What can hang from each mark
tapi: nikete pilok
niso: mafa temam
mafa: niso
temam: niso
pilok: nikete tapi tonodel
nikete: niso nuvise tapi

Every row comes from one small tree of marks. The marks that hang from a mark follow it in brackets, in alphabetical order. Every link used is in the known rows. Which tree was each row made from?
Known rows
nikete(niso(mafa temam) nuvise tapi): [ 0.98 -1.99  0.34  1.90  1.79  2.35 -2.81 -3.09  4.09  0.19 -0.68 -3.96
 -4.41  0.20  3.98 -1.33  0.15 -1.47 -2.75 -2.61 -5.16 -2.53 -2.51 -0.58
 -5.63  4.86  0.69 -0.89]
tapi(pilok(nikete tonodel)): [ 3.14 -2.11  1.10 -3.46  1.48 -0.57  2.03 -4.46  3.28  1.03 -2.69 -2.21
 -1.72  1.34 -0.74  2.96  0.14 -0.94 -4.54  0.20 -6.54 -0.20 -2.73 -0.65
  2.02  2.74 -0.12 -0.39]
temam(niso): [-1.07  1.82 -1.08 -0.20  1.00 -0.22 -0.50 -3.84  2.90  1.51  0.32 -3.13
 -5.04 -2.51  0.98 -1.51 -1.70 -2.91 -6.57  0.21 -7.53 -2.46 -3.75  1.96
 -4.69  6.48  0.49  1.76]
mafa(niso): [-0.97 -0.47 -0.81  2.09  0.11  0.70  0.09 -4.66  4.89  0.69 -1.87 -3.13
 -2.68 -2.84  1.73 -2.82 -1.43 -1.42 -5.65  0.23 -7.79 -2.64 -5.07  1.13
 -1.52  5.02  0.46  0.12]
nikete(niso): [-3.57  0.81 -1.26  1.67 -2.63  0.67  1.57 -3.27 -0.05  2.51  0.68 -5.01
 -2.47 -7.42 -2.74 -0.24 -0.76 -0.90 -3.35  1.84 -7.03 -3.38 -4.21 -0.36
 -2.65  4.03  1.17 -3.13]
nikete(niso(mafa) tapi(pilok)): [ 0.85 -1.85  2.16  1.48  1.21 -1.49  0.60 -4.38  3.38  0.57 -1.43 -3.24
 -4.86 -2.73  1.01  0.16 -1.21 -3.18 -2.15  0.27 -4.21 -1.96 -4.31  0.93
 -4.31  2.69 -0.83 -1.51]
tapi(nikete(niso(temam) nuvise) pilok(tonodel)): [ 3.61 -3.85  1.67 -3.10  0.76  2.93 -0.01 -2.70  3.16  0.42 -3.21 -3.49
 -1.76  2.04  1.45  2.32  1.15 -0.41 -2.93 -2.57 -5.11  0.36 -0.25 -2.39
 -0.39  3.38  0.46  0.42]
tapi(nikete(niso(mafa temam)) pilok(tonodel)): [ 1.98 -4.12  3.88 -2.29  1.38  0.76  1.45 -2.76  3.83  1.05 -4.84 -3.21
 -0.69 -0.34  3.46  0.79  0.92 -2.36 -5.38 -2.86 -6.15 -0.30 -1.57  0.08
 -0.68  4.62  0.77  1.90]
pilok(tapi): [-0.33 -1.19 -0.37  0.23  0.64 -1.64  1.29 -3.87  1.69  0.61 -0.30 -2.86
 -1.53 -3.23 -1.49 -0.32 -0.06  0.09 -4.66  1.86 -8.02 -2.19 -3.86  1.88
 -1.03  2.61 -0.69 -2.35]
pilok(tapi(nikete(niso(temam))) tonodel): [ 0.33 -4.78  3.01 -2.73  0.53  0.43  2.91 -2.20  1.29  1.58 -2.53 -4.04
  0.85 -2.48  0.05  1.67  2.03  0.20 -4.71 -0.02 -6.78  0.13 -1.87  0.69
  1.53  2.59  1.11 -2.15]
nikete(nuvise tapi(pilok(tonodel))): [ 5.97 -2.24  0.29 -1.07  2.16  0.16 -1.16 -4.93  4.77 -1.33 -0.78 -0.37
 -5.80  4.39  0.65  3.35 -0.16 -1.38 -0.58 -0.74 -3.56 -0.58 -2.29 -0.58
 -2.20  1.86 -1.18 -1.56]
mafa(niso(temam)): [-0.17 -1.13  0.11  1.60  0.74  1.96 -0.46 -4.60  5.73  1.19 -2.95 -3.40
 -1.03 -2.01  4.00 -3.48 -1.44 -1.21 -7.12 -2.01 -8.17 -1.37 -4.51  1.43
 -1.94  6.49  0.64  2.01]
pilok(nikete(niso(mafa temam)) tapi tonodel): [-0.16 -4.75  4.54 -2.89  2.30  0.22  1.95 -2.04  1.84  1.60 -4.05 -4.77
  1.22  0.69  2.58  1.56  2.56 -0.10 -6.01 -0.52 -9.14 -0.30 -2.28 -0.45
  2.49  3.48  1.72 -1.73]
nikete(niso(mafa temam) nuvise tapi(pilok)): [ 3.13 -2.68  1.94  0.79  2.68  1.35 -2.53 -3.66  4.92 -0.61 -2.10 -3.10
 -4.76  2.43  4.29 -0.19 -0.28 -2.22 -2.23 -2.99 -4.60 -1.45 -2.26 -1.14
 -5.35  3.96 -0.35  0.28]
pilok(nikete): [-0.21 -0.36 -2.11 -1.79  0.85  0.24  1.09 -4.28  2.45  1.70  0.50 -3.84
 -2.02 -2.50 -1.42 -0.79 -0.22  0.55 -5.30  1.04 -7.12 -1.81 -3.16 -0.50
 -0.48  3.59  0.38 -1.58]
nikete(nuvise): [ 0.70  0.58 -3.50  0.83  0.11  1.98 -1.90 -4.02  3.03 -0.11  0.83 -2.83
 -4.08 -0.20 -0.64 -0.53 -0.33  0.08 -3.25 -0.28 -7.09 -3.14 -2.74 -0.80
 -3.20  4.27  0.19 -1.41]
pilok(tapi(nikete)): [ 0.42 -2.98 -0.15 -1.99  1.80 -1.01  2.40 -3.74  2.46  0.22 -0.29 -2.91
 -1.45 -2.69 -1.06 -1.08  0.30  0.62 -4.97  1.25 -6.48 -0.96 -2.67  1.60
 -0.45  1.97 -0.92 -1.88]
pilok(nikete(niso tapi) tonodel): [ 0.74 -2.70  1.48 -2.15  0.17 -0.19  2.34 -3.96  1.13  2.10  0.30 -4.01
 -2.64 -2.68 -1.86  3.02  0.65 -0.42 -1.94  2.19 -4.07 -0.33 -3.39 -1.19
  0.51  1.77  1.23 -4.79]

Write each row's tree
[ 0.93 -1.20 -0.66  1.21  0.18  2.56 -1.90 -3.62  2.41  0.89  0.93 -4.21
 -4.20 -1.32  0.96 -0.34 -0.19 -0.26 -1.66 -1.13 -4.03 -1.38 -2.49 -1.11
 -4.88  3.89  0.52 -2.53]
nikete(niso(temam) nuvise tapi)
[ 1.38 -3.76  1.86 -3.89  2.07 -1.17  2.49 -3.78  1.87  0.76 -1.78 -3.03
 -0.33  0.80 -1.18  2.78  1.72  0.97 -4.60  1.74 -8.09 -0.17 -2.54  0.25
  3.65  1.60  0.61 -3.26]
pilok(nikete tapi tonodel)
[ 1.38 -3.20  1.86 -2.78 -0.46  0.13  2.82 -3.33  1.61  1.35 -2.73 -3.37
 -1.89 -2.62 -1.50  2.51  0.29 -1.35 -2.98  0.40 -5.05 -0.37 -1.98 -0.91
  0.64  2.32  0.37 -1.45]
tapi(nikete(niso) pilok(tonodel))
[ 2.63 -1.83 -0.31  0.58  0.69  0.53 -1.05 -4.42  2.25 -0.13  0.48 -3.03
 -6.13 -0.49 -1.41  1.84 -0.96 -0.81  0.65  0.56 -2.84 -1.47 -2.95 -1.89
 -4.36  1.30 -0.83 -3.50]
nikete(niso nuvise tapi(pilok))
[ 1.32 -2.42  0.00 -1.59  2.19  1.27 -0.72 -3.63  3.04  0.06 -2.37 -4.18
 -3.71  1.99  1.00  0.71  0.06 -0.55 -2.96 -0.77 -6.92 -2.18 -2.04 -3.00
 -1.12  2.85  0.41 -0.60]
tapi(pilok(nikete(niso(mafa) nuvise)))
[-0.49 -0.59  0.52  1.63 -0.58  0.26  0.43 -4.16  1.94  2.31  0.81 -4.40
 -2.98 -5.72  0.05 -0.62 -1.05 -1.51 -3.42 -0.11 -4.06 -0.96 -3.93  0.64
 -4.47  4.24  0.31 -2.35]
nikete(niso(temam) tapi)
[ 0.31 -2.43  0.21 -1.62 -0.39  0.23  2.54 -3.67  1.78  1.33 -1.12 -4.07
 -2.64 -4.69 -2.00  0.21 -0.60 -1.13 -3.33  0.59 -4.68 -0.78 -2.78 -0.80
 -1.66  2.17 -0.20 -0.85]
tapi(nikete(niso) pilok)
[-0.77 -1.69 -0.53 -1.16  0.33 -0.25  1.64 -4.31  1.08  2.49  1.46 -4.92
 -3.62 -4.48 -2.22  0.27 -0.50 -0.11 -2.65  2.35 -3.78 -0.96 -3.57 -1.07
 -1.79  1.79  0.22 -4.44]
pilok(nikete(niso tapi))
[ 1.45 -1.68  1.83  0.50 -0.09 -0.41  0.97 -4.84  2.60  1.84 -0.85 -3.77
 -3.22 -3.64  0.10  0.43 -1.79 -1.95 -2.90 -0.42 -3.64 -0.08 -3.73  0.66
 -4.34  3.14 -0.58 -0.96]
nikete(niso(temam) tapi(pilok))
[ 2.93 -4.32  0.55 -4.01  2.99  0.74  0.24 -3.22  2.28 -0.41 -1.55 -2.85
 -1.39  4.73 -0.43  3.17  2.38  1.75 -3.28  0.77 -7.88 -0.40 -1.23 -1.51
  3.10  1.12  0.35 -3.39]
pilok(nikete(nuvise) tapi tonodel)
[-0.21 -4.21  3.31 -3.40  0.87  0.49  2.50 -2.53  0.48  2.13 -2.64 -5.01
  1.25 -0.85 -0.55  2.53  1.96  0.96 -5.32  0.61 -7.99  0.50 -1.92 -0.73
  3.34  2.51  1.64 -3.16]
pilok(nikete(niso(temam)) tapi tonodel)
[-0.18 -2.62 -0.77 -0.62  1.27  3.65 -1.53 -2.03  3.33  0.56 -1.48 -5.00
 -2.03 -0.52  3.63 -2.69  1.09 -0.46 -4.93 -3.06 -6.35 -2.18 -1.16 -1.54
 -3.27  5.49  1.31  0.59]
tapi(nikete(niso(mafa temam) nuvise))
[ 1.71 -3.20 -1.53 -2.95  2.91  0.62 -0.19 -3.50  2.57 -0.36  0.11 -3.67
 -2.27  2.45 -0.77  0.36  1.24  2.27 -3.51  0.91 -7.65 -1.07 -1.58 -1.35
  0.71  1.25 -0.29 -3.03]
pilok(nikete(nuvise) tapi)
[-1.18 -0.17 -1.70  1.48 -1.08  3.70 -1.70 -2.54  1.46  1.07 -0.38 -5.08
 -2.28 -2.16  0.39 -0.70 -0.03  0.10 -3.29 -1.31 -7.12 -2.51 -2.10 -1.91
 -3.52  5.36  1.57 -1.33]
nikete(niso(temam) nuvise)
[ 4.50 -2.63  0.07 -3.77  2.31  1.17 -0.48 -4.29  3.60 -0.33 -2.53 -2.03
 -3.07  4.85  0.14  3.46  0.62  0.07 -2.85 -0.75 -6.51 -0.26 -1.48 -2.38
  1.65  2.37  0.01 -0.57]
tapi(pilok(nikete(nuvise) tonodel))
[-2.84 -0.15  0.97  2.30 -0.73  1.43 -0.09 -2.61  2.25  2.28 -2.00 -5.22
 -1.16 -4.65  2.76 -2.42 -0.42 -2.18 -6.08 -1.81 -8.48 -3.20 -3.68  0.79
 -3.83  6.79  1.76  0.45]
nikete(niso(mafa temam))
[-0.42 -3.69 -0.65 -1.69  0.85  1.05  0.51 -2.35  0.98  0.17 -0.06 -4.57
 -2.40 -1.79 -1.60 -0.01  1.45  1.44 -2.21  1.19 -6.00 -1.53 -1.76 -1.22
 -0.82  1.09  0.05 -3.65]
pilok(tapi(nikete(niso nuvise)))
[-1.42 -3.18  0.58 -1.36 -0.01 -0.35  2.65 -2.63  0.41  1.18 -0.19 -4.69
 -1.18 -5.27 -2.17 -0.58  0.86  0.66 -3.88  2.19 -6.25 -1.10 -2.93  0.42
 -0.31  1.32  0.01 -3.62]
pilok(tapi(nikete(niso)))
[ 0.23 -2.57  1.15 -1.27  1.03 -0.13  1.52 -3.21  3.05  0.92 -2.62 -3.86
 -2.97 -2.96  1.06 -0.93 -0.33 -2.13 -4.16 -0.81 -5.59 -1.94 -2.69 -0.23
 -2.25  3.24 -0.04  0.40]
tapi(nikete(niso(mafa)) pilok)
[ 2.83 -4.12  1.68 -2.33  1.79  1.91 -0.04 -2.42  3.75 -0.55 -3.55 -2.91
 -3.07  2.67  2.32  1.92  1.59 -1.55 -2.44 -1.88 -5.83 -1.77 -0.94 -2.35
 -0.54  2.91  0.78  0.00]
tapi(nikete(niso(mafa) nuvise) pilok(tonodel))
[ 1.87 -2.52  0.64 -1.98  2.38  2.20 -1.32 -3.13  3.70  0.31 -3.23 -4.27
 -2.25  2.91  2.90  0.13  0.34 -0.55 -4.35 -2.65 -7.09 -1.31 -1.69 -2.76
 -1.51  4.10  0.45  0.90]
tapi(pilok(nikete(niso(mafa temam) nuvise)))
[ 2.50 -2.86  4.80  0.36  1.45 -0.52  0.50 -3.90  4.05  1.00 -3.27 -2.92
 -2.67 -0.13  3.81  1.56 -0.11 -3.75 -3.68 -2.17 -4.98 -0.53 -3.28  1.08
 -2.94  4.21  0.10  0.26]
nikete(niso(mafa temam) tapi(pilok(tonodel)))
[ 0.56 -5.00  2.26 -2.78  2.83  0.96  0.09 -1.77  1.50 -0.17 -2.67 -4.39
 -1.38  3.45  1.13  2.68  2.90  0.74 -2.81  0.50 -8.70 -1.75 -1.37 -2.58
  2.34  1.42  1.71 -3.86]
pilok(nikete(niso(mafa) nuvise) tapi tonodel)
[-0.81 -1.79 -2.70 -0.99 -0.38  3.02 -0.29 -2.63  1.49  0.67  0.95 -4.79
 -3.49 -2.79 -1.20 -0.90  0.66  0.85 -2.17  0.19 -5.25 -2.45 -1.66 -2.29
 -2.48  3.00  0.85 -2.46]
tapi(nikete(niso nuvise))
[ 1.72 -3.99  1.59 -3.19  1.67 -0.84  2.69 -3.25  2.57  0.38 -1.60 -2.20
 -0.84 -0.89 -0.44  1.68  1.66  0.11 -4.54  0.85 -6.82 -0.40 -2.32  1.53
  1.85  1.75 -0.06 -2.23]
pilok(tapi(nikete) tonodel)
[-0.89 -4.47  3.66 -2.61  1.86 -0.74  2.34 -2.16  0.91  1.24 -3.03 -4.70
 -0.24 -0.19  0.39  2.29  2.45 -0.26 -4.34  1.44 -8.71 -1.36 -2.50 -0.75
  2.96  1.92  1.43 -3.67]
pilok(nikete(niso(mafa)) tapi tonodel)
[ 4.11 -2.97  2.13 -0.61  0.92  1.43 -1.23 -3.83  3.43 -0.07 -1.78 -2.66
 -4.20  2.18  1.52  3.24  0.24 -1.26 -0.86 -1.92 -3.72  0.18 -1.64 -1.55
 -2.58  2.93  0.09 -1.31]
nikete(niso(temam) nuvise tapi(pilok(tonodel)))
[ 1.68 -2.79 -1.01 -1.99  0.61  1.99  0.21 -3.37  2.09 -0.06 -1.09 -3.86
 -3.71 -0.64 -1.04  0.62 -0.08  0.04 -1.83 -0.16 -4.53 -1.09 -1.42 -2.92
 -1.88  1.87 -0.03 -1.12]
tapi(nikete(niso nuvise) pilok)
[ 0.92 -5.38  2.37 -2.31  2.09  1.13  0.69 -1.55  2.19 -0.75 -2.61 -3.47
 -1.64  1.71  1.42  1.69  3.06  0.07 -2.77  0.14 -7.35 -1.82 -1.12 -0.99
  0.91  1.84  0.96 -2.68]
pilok(tapi(nikete(niso(mafa) nuvise)) tonodel)
